What can hang from each mark
lenoto: dagig
keded: dagig
dagig: geboz keded pinat tomu tova vevusa
togor: tomu
geboz: dagig
bagimok: tomu
tomu: bagimok ripo togor

Each row was made from one small tree. The marks that hang from a mark follow it in brackets, in alphabetical order. Every link used is in the known rows. Write each row's tree.
Known rows
tomu[bagimok ripo togor]: [5.3, 22.5, -15.4, 72.6, 16.9, -18.1, -11.4, -3.5, 1.5, -53.4, -28.6, -5.6, 11.4, 1.7, 23.6, -6.0, 26.9, 13.0, -9.1, -50.7, -27.2]
bagimok[tomu[togor]]: [0.7, 14.3, -33.7, 31.6, 20.1, -5.3, -4.4, 18.5, -20.2, -22.6, -19.8, -14.9, -7.7, -25.7, 11.2, -11.4, 31.2, 5.5, -4.6, -0.9, -4.8]
dagig[keded pinat tomu[ripo]]: [-16.6, 26.4, -32.3, -19.2, 13.9, 3.1, 12.0, 0.6, -7.2, -22.3, 5.3, -4.1, -0.5, 2.4, -1.2, -8.7, 29.6, 15.8, -0.8, -24.7, -1.0]
lenoto[dagig[geboz pinat]]: [-26.4, 8.1, -20.9, 6.5, -0.8, 9.3, 16.3, -11.2, -4.6, 14.0, 4.0, -11.9, -21.4, -5.9, 2.8, -26.2, 33.7, 15.7, -3.2, -4.4, 6.0]
keded[dagig[geboz pinat tomu]]: [-21.0, 17.6, -8.8, -20.6, 3.4, 28.7, 8.3, -16.9, -8.8, 13.5, 16.0, -16.8, -5.5, 3.6, -2.0, -24.7, 31.4, 3.0, 0.2, -5.3, 0.3]
lenoto[dagig[keded pinat tomu[togor]]]: [-23.1, 17.2, -32.5, -5.6, 26.5, 11.9, 11.4, 6.2, -1.1, -34.6, -6.8, -13.0, -24.4, -13.2, 11.4, -13.6, 27.4, 17.3, 2.5, -2.5, 1.4]
geboz[dagig]: [6.9, 6.1, -39.1, 37.1, 14.2, 8.8, -10.6, 2.1, -10.9, -14.4, -9.4, -0.9, -9.8, -14.5, 4.6, -14.4, 28.5, -10.2, -5.6, 4.4, -4.3]
lenoto[dagig[pinat tomu]]: [-23.7, 13.1, -34.5, -7.2, 8.5, 13.0, 14.0, -17.2, -4.6, -3.3, -0.1, -4.8, -19.1, -13.2, -0.8, -21.9, 30.8, 13.8, 3.4, 16.4, 5.0]
dagig[keded pinat tomu[bagimok] vevusa]: [0.7, 29.8, -30.2, -14.4, 10.7, 1.4, 18.5, -4.2, -15.1, -3.0, 19.0, 2.2, -12.0, 6.7, -6.8, -18.6, 25.8, 28.2, 2.7, -12.3, -1.3]
dagig[geboz tomu[togor]]: [-19.0, 12.2, -7.3, -6.8, 18.7, 15.1, 3.3, 3.4, -5.7, -24.5, -7.4, -21.2, -8.7, -8.7, 7.8, -5.8, 33.8, -2.1, -2.2, -12.5, -10.9]
tomu[bagimok]: [17.8, 19.0, -25.7, 40.8, 5.8, -6.5, -9.2, -12.3, -7.5, -23.6, -8.4, 2.9, 1.5, -9.0, 8.2, -20.9, 23.5, 5.0, -1.5, -17.3, -10.6]
lenoto[dagig[pinat]]: [-10.1, 11.3, -32.6, 18.1, 4.2, 5.6, 9.2, -14.8, -6.7, 8.5, -6.5, -2.4, -20.5, -12.6, 5.2, -29.0, 29.8, 14.6, -1.8, 3.3, 5.5]
lenoto[dagig[pinat tova vevusa]]: [-26.5, 13.5, -23.9, -0.7, -5.6, 14.7, 21.8, -20.2, -16.9, 18.5, -5.1, -1.4, -21.9, 1.1, -10.3, -26.8, 31.9, 25.0, -3.0, 15.6, 10.2]
keded[dagig[geboz pinat tova]]: [-20.2, 17.4, -2.1, -11.9, -8.2, 30.3, 8.1, -20.3, -15.3, 20.1, 6.0, -18.2, -2.2, 9.3, -6.7, -29.5, 30.6, 3.0, -4.1, -4.3, 6.8]
tomu[bagimok ripo]: [3.0, 22.0, -23.5, 54.7, 4.5, -15.1, -7.5, -13.1, -1.3, -41.0, -13.7, 3.4, 14.3, 2.4, 11.0, -10.9, 26.0, 12.7, -6.5, -40.4, -18.4]
togor[tomu[bagimok ripo]]: [12.0, 23.1, -27.5, 53.8, 5.5, -10.7, -7.6, -13.9, 11.8, -23.4, -25.8, -4.1, 9.7, -6.1, 16.6, -11.4, 28.6, 19.4, -12.3, -24.9, -20.4]
keded[dagig]: [6.3, 15.3, -17.1, 26.0, 8.6, 20.2, -13.3, -11.7, -8.1, -7.6, -11.8, -4.4, -0.8, -10.9, 10.5, -25.2, 24.6, -5.3, -2.8, -14.3, -5.4]
bagimok[tomu[ripo]]: [-14.6, 17.3, -38.9, 29.4, 6.8, -10.1, -0.1, 9.5, -17.2, -23.7, -11.8, -6.1, 6.6, -14.6, 2.0, -7.1, 32.5, 12.3, -6.3, -11.9, -5.1]
dagig[keded pinat tomu tova]: [-17.9, 25.5, -27.6, -50.8, 8.1, 21.1, 14.8, -5.8, -18.2, -14.4, 7.2, -9.5, -7.5, -1.2, -15.6, -15.1, 26.7, 9.0, 4.9, 11.8, 12.3]
geboz[dagig[keded tomu vevusa]]: [-9.1, 12.5, -40.6, -1.7, 22.1, 17.8, 4.4, 15.6, -13.2, -25.2, 6.6, -0.8, -16.8, -6.2, -4.0, -3.4, 27.9, 4.4, -1.1, 5.4, -2.0]
togor[tomu]: [18.1, 15.2, -29.6, 20.5, 9.3, 7.6, -6.4, -8.4, 1.5, 6.4, -24.7, -7.7, -8.4, -23.2, 12.1, -19.2, 30.3, 5.7, -9.4, 2.9, -6.5]

Which tree is each row?
[-8.4, 8.5, -30.8, 19.0, 4.3, 17.8, 2.6, -3.7, -21.1, -3.7, -8.5, -0.6, -11.6, -0.6, -10.8, -13.1, 30.8, 0.5, -6.9, 18.2, 0.6]
geboz[dagig[tova vevusa]]
[-11.1, 15.4, -12.6, -8.3, 7.4, 10.6, 13.7, 15.5, -14.3, 4.6, 9.0, -8.3, -15.8, 1.0, -0.2, -12.6, 30.5, 15.7, -5.7, -33.1, -0.4]
dagig[geboz keded vevusa]
[-21.6, 14.5, -7.5, -11.7, 7.7, 32.3, -1.6, -10.2, -4.5, -11.5, 6.0, -16.1, -0.6, -3.8, 2.5, -15.4, 29.0, -4.3, 0.4, -8.8, -5.7]
keded[dagig[geboz tomu]]
[-20.2, 19.0, -17.1, -30.7, 1.6, 23.3, 13.0, -16.6, -21.1, -4.7, -4.6, -2.0, -6.1, -0.5, -18.4, -10.6, 31.4, 7.9, 0.8, 18.9, 1.6]
dagig[tomu tova vevusa]
[-8.1, 11.6, -37.7, 9.7, 13.9, 19.1, -5.9, 11.9, -14.5, -37.0, -6.9, -6.6, -8.5, -8.1, -4.2, -7.8, 24.3, -6.2, -3.1, 8.3, 4.9]
geboz[dagig[keded tova]]
[-12.7, 17.4, -31.7, 43.6, 18.3, -13.2, -3.3, 18.0, -15.0, -38.5, -25.1, -14.5, 4.1, -15.0, 14.2, -3.1, 33.3, 12.1, -8.9, -20.5, -12.1]
bagimok[tomu[ripo togor]]
[-7.6, 15.8, -35.3, -1.1, 6.7, 16.0, 13.3, 5.0, -24.0, 6.3, 6.6, -2.6, -18.6, 6.6, -13.5, -16.9, 29.3, 11.9, -5.7, 9.8, 9.8]
geboz[dagig[keded pinat tova vevusa]]
[1.6, 12.3, -41.3, 28.9, 17.0, 7.4, -8.5, -5.8, -5.1, -40.2, 1.6, -0.9, -2.8, -8.9, 0.4, -8.1, 25.7, -4.8, 0.9, 12.8, -10.2]
geboz[dagig[tomu[bagimok]]]
[-4.9, 14.8, -46.8, -8.7, 20.8, 13.9, 4.6, 9.4, -11.7, -16.4, 12.3, -5.2, -15.6, -6.8, -3.8, -12.2, 27.9, 0.6, 0.5, 9.4, 4.6]
geboz[dagig[keded pinat tomu]]
[-2.9, 11.1, -43.0, 2.2, 13.9, 13.0, 3.5, -6.2, -14.0, -1.6, 6.8, -4.3, -13.5, -7.2, -6.1, -16.8, 31.9, -3.3, -1.1, 20.6, 1.1]
geboz[dagig[pinat tomu]]
[-8.0, 15.4, -7.4, 5.5, -0.7, 21.4, 4.0, -13.9, -10.7, 26.6, 8.7, -14.4, -6.7, 3.8, 4.5, -31.4, 30.6, 3.1, -4.8, -19.0, 0.9]
keded[dagig[geboz pinat]]
[-4.9, 23.4, -25.9, -22.7, 3.5, 12.8, 10.2, -3.8, -20.1, 0.2, 0.8, -6.5, -9.4, -1.0, -9.3, -23.1, 25.8, 9.6, -0.7, -3.9, 13.0]
dagig[keded pinat tova]
[-28.4, 9.2, -17.3, 4.6, -3.4, 9.3, 25.6, -9.8, -10.1, 33.7, 8.8, -7.8, -27.1, 2.3, -1.4, -26.6, 36.2, 27.0, -5.6, -6.5, 4.9]
lenoto[dagig[geboz pinat vevusa]]
[-26.2, 17.9, -35.0, -19.9, 13.4, 14.7, 23.9, -0.4, -9.0, -3.0, 9.5, -2.0, -27.5, -5.4, -3.7, -17.5, 29.2, 28.6, 2.8, 4.4, 7.6]
lenoto[dagig[keded pinat tomu vevusa]]
[-7.6, 21.1, -9.4, -2.3, -6.1, 26.2, 9.6, -23.9, -22.3, 31.6, 0.4, -4.4, -7.4, 10.0, -8.9, -32.2, 29.2, 12.4, -4.5, 1.7, 5.5]
keded[dagig[pinat tova vevusa]]
[-25.9, 25.5, -20.4, 3.4, 1.4, 5.6, 1.8, -22.6, -5.5, -56.8, -8.8, -3.8, 17.9, 7.2, -8.6, -1.8, 26.8, 10.0, 0.7, -5.5, -11.5]
dagig[tomu[bagimok ripo] tova]
[-7.7, 15.9, -42.0, -11.1, 17.8, 14.2, 14.2, 9.0, -17.3, 1.6, 16.5, -1.2, -21.5, 0.9, -8.4, -12.8, 30.2, 11.3, -1.9, 8.0, 3.9]
geboz[dagig[keded pinat tomu vevusa]]
[-39.7, 19.8, -9.2, -55.4, 4.1, 29.6, 22.3, 6.0, -16.4, -14.7, 12.7, -14.4, -10.5, 7.7, -18.9, -2.0, 31.1, 14.4, 0.6, -0.3, 5.3]
dagig[geboz keded tomu tova vevusa]
[-17.8, 9.8, -35.7, -6.0, 11.5, 25.4, -2.5, -6.1, -13.6, -32.3, -4.9, -7.3, -4.8, -8.4, -12.4, -5.2, 29.0, -11.5, 0.2, 32.7, 1.0]
geboz[dagig[tomu tova]]
[-35.2, 22.4, -16.1, -64.5, 2.8, 25.6, 23.0, -3.0, -15.8, -6.6, 19.8, -20.4, -9.1, 7.2, -18.3, -12.2, 30.9, 11.0, 2.8, 3.3, 12.7]
dagig[geboz keded pinat tomu tova]
[-25.9, 15.2, 3.6, -4.7, -6.7, 33.7, 7.3, -14.0, -16.2, 11.9, 0.7, -13.5, -3.9, 10.3, -7.3, -20.9, 30.4, 6.3, -5.7, -7.9, 0.0]
keded[dagig[geboz tova vevusa]]
[7.0, 12.9, -44.7, 15.8, 17.0, 6.8, 0.5, 11.8, -14.1, -6.2, 6.1, -3.5, -16.7, -7.3, 2.3, -19.3, 26.8, 1.2, -4.5, -4.2, 5.0]
geboz[dagig[keded pinat]]
[-9.2, 12.4, -33.9, 7.9, 10.7, 19.3, 3.6, 11.6, -19.4, -20.5, -2.4, -2.0, -14.0, -0.2, -9.3, -8.0, 26.6, 4.3, -5.4, 6.7, 4.2]
geboz[dagig[keded tova vevusa]]
[-11.2, 13.4, -1.3, 12.8, 0.3, 24.9, 3.2, -6.4, -11.5, 18.5, 3.1, -9.5, -7.9, 4.3, 3.6, -22.8, 30.6, 6.8, -6.7, -23.4, -6.0]
keded[dagig[geboz vevusa]]
[-17.7, 22.9, -14.5, -17.2, 9.8, 9.4, 16.2, 6.6, -7.0, -25.2, 20.3, -7.8, -7.9, 6.9, -4.9, -5.2, 27.4, 21.4, 1.5, -23.1, -7.3]
dagig[geboz keded tomu[bagimok] vevusa]
[-3.3, 8.0, -34.5, 24.9, 28.5, 14.0, -8.9, 8.0, -7.0, -39.2, -15.0, -10.6, -11.5, -15.0, 9.1, -3.7, 30.0, -10.9, -3.0, 10.1, -11.3]
geboz[dagig[tomu[togor]]]
[-25.4, 13.3, -2.6, -14.3, -8.6, 19.5, 16.6, -9.2, -21.0, 16.7, -0.4, -10.6, -9.2, 7.4, -14.2, -15.0, 34.6, 11.1, -6.7, -4.8, 2.6]
dagig[geboz tova vevusa]
[-29.2, 8.6, -23.5, 4.6, 10.6, 14.3, 8.0, 10.8, 1.4, -30.2, -0.1, -12.8, -18.8, -12.6, 9.1, -12.0, 27.3, 12.2, -1.3, -18.1, 3.1]
lenoto[dagig[geboz keded]]
[-25.6, 23.5, -15.5, -0.1, -1.4, -3.8, 16.5, -18.1, -2.5, -12.5, 15.7, -11.3, 7.0, 16.5, -4.2, -11.8, 34.0, 20.6, -2.8, -27.5, -10.6]
dagig[geboz pinat tomu[bagimok ripo]]
[-9.5, 18.9, -14.7, -17.8, 2.1, 7.2, 24.3, 8.1, -19.1, 34.6, 19.6, -8.5, -21.0, 8.8, -4.5, -22.9, 33.0, 24.2, -6.3, -30.0, 6.0]
dagig[geboz keded pinat vevusa]
[-29.7, 12.6, -21.7, -5.8, 3.9, 11.2, 26.6, 5.0, -9.1, 17.0, 13.5, -9.4, -29.7, 2.3, 0.1, -21.7, 32.4, 30.7, -3.9, -17.5, 8.5]
lenoto[dagig[geboz keded pinat vevusa]]
[-16.7, 12.9, -38.0, -14.6, 6.6, 22.5, 7.4, -12.5, -18.1, -6.0, 4.6, -7.6, -9.6, -1.7, -16.7, -14.6, 31.2, -3.8, -0.2, 35.4, 7.2]
geboz[dagig[pinat tomu tova]]
[-35.6, 19.8, -10.9, -21.7, -2.7, 6.2, 29.4, -12.1, -13.6, 24.4, 16.1, -9.1, -5.3, 18.9, -10.9, -11.4, 40.5, 25.8, -6.8, -23.5, -4.8]
dagig[geboz pinat tomu[ripo] vevusa]
[-4.6, 12.3, -32.9, 14.6, 21.0, 10.3, 9.7, 1.5, -17.2, 4.7, -1.2, -6.8, -21.6, 0.0, 0.2, -13.4, 34.6, 7.8, -5.7, 10.6, -6.4]
geboz[dagig[pinat tomu[togor] vevusa]]
[3.3, 10.6, -38.7, 25.0, 18.4, 9.7, -0.4, 18.5, -14.7, -12.6, 0.0, 1.5, -17.9, -6.4, 2.0, -10.2, 27.1, 4.7, -6.3, -8.3, -2.3]
geboz[dagig[keded vevusa]]
[-33.0, 14.5, -23.2, -1.5, 2.2, 8.4, 19.0, -18.0, 1.5, -13.1, 15.4, -11.9, -14.1, -0.3, -1.1, -19.3, 30.8, 21.6, 3.0, 2.6, -0.7]
lenoto[dagig[geboz pinat tomu[bagimok]]]
[-38.3, 15.8, -26.3, -26.4, -0.9, 22.3, 26.8, -23.1, -14.5, 8.5, 1.3, -4.2, -21.3, 0.8, -16.3, -19.7, 32.9, 24.3, 2.0, 29.7, 10.1]
lenoto[dagig[pinat tomu tova vevusa]]
[-16.2, 9.8, -29.2, 7.8, 21.0, 22.7, -5.2, 1.6, -11.7, -46.2, -17.6, -14.1, -7.2, -8.9, -1.8, -1.5, 29.8, -11.1, -2.0, 24.2, -5.9]
geboz[dagig[tomu[togor] tova]]
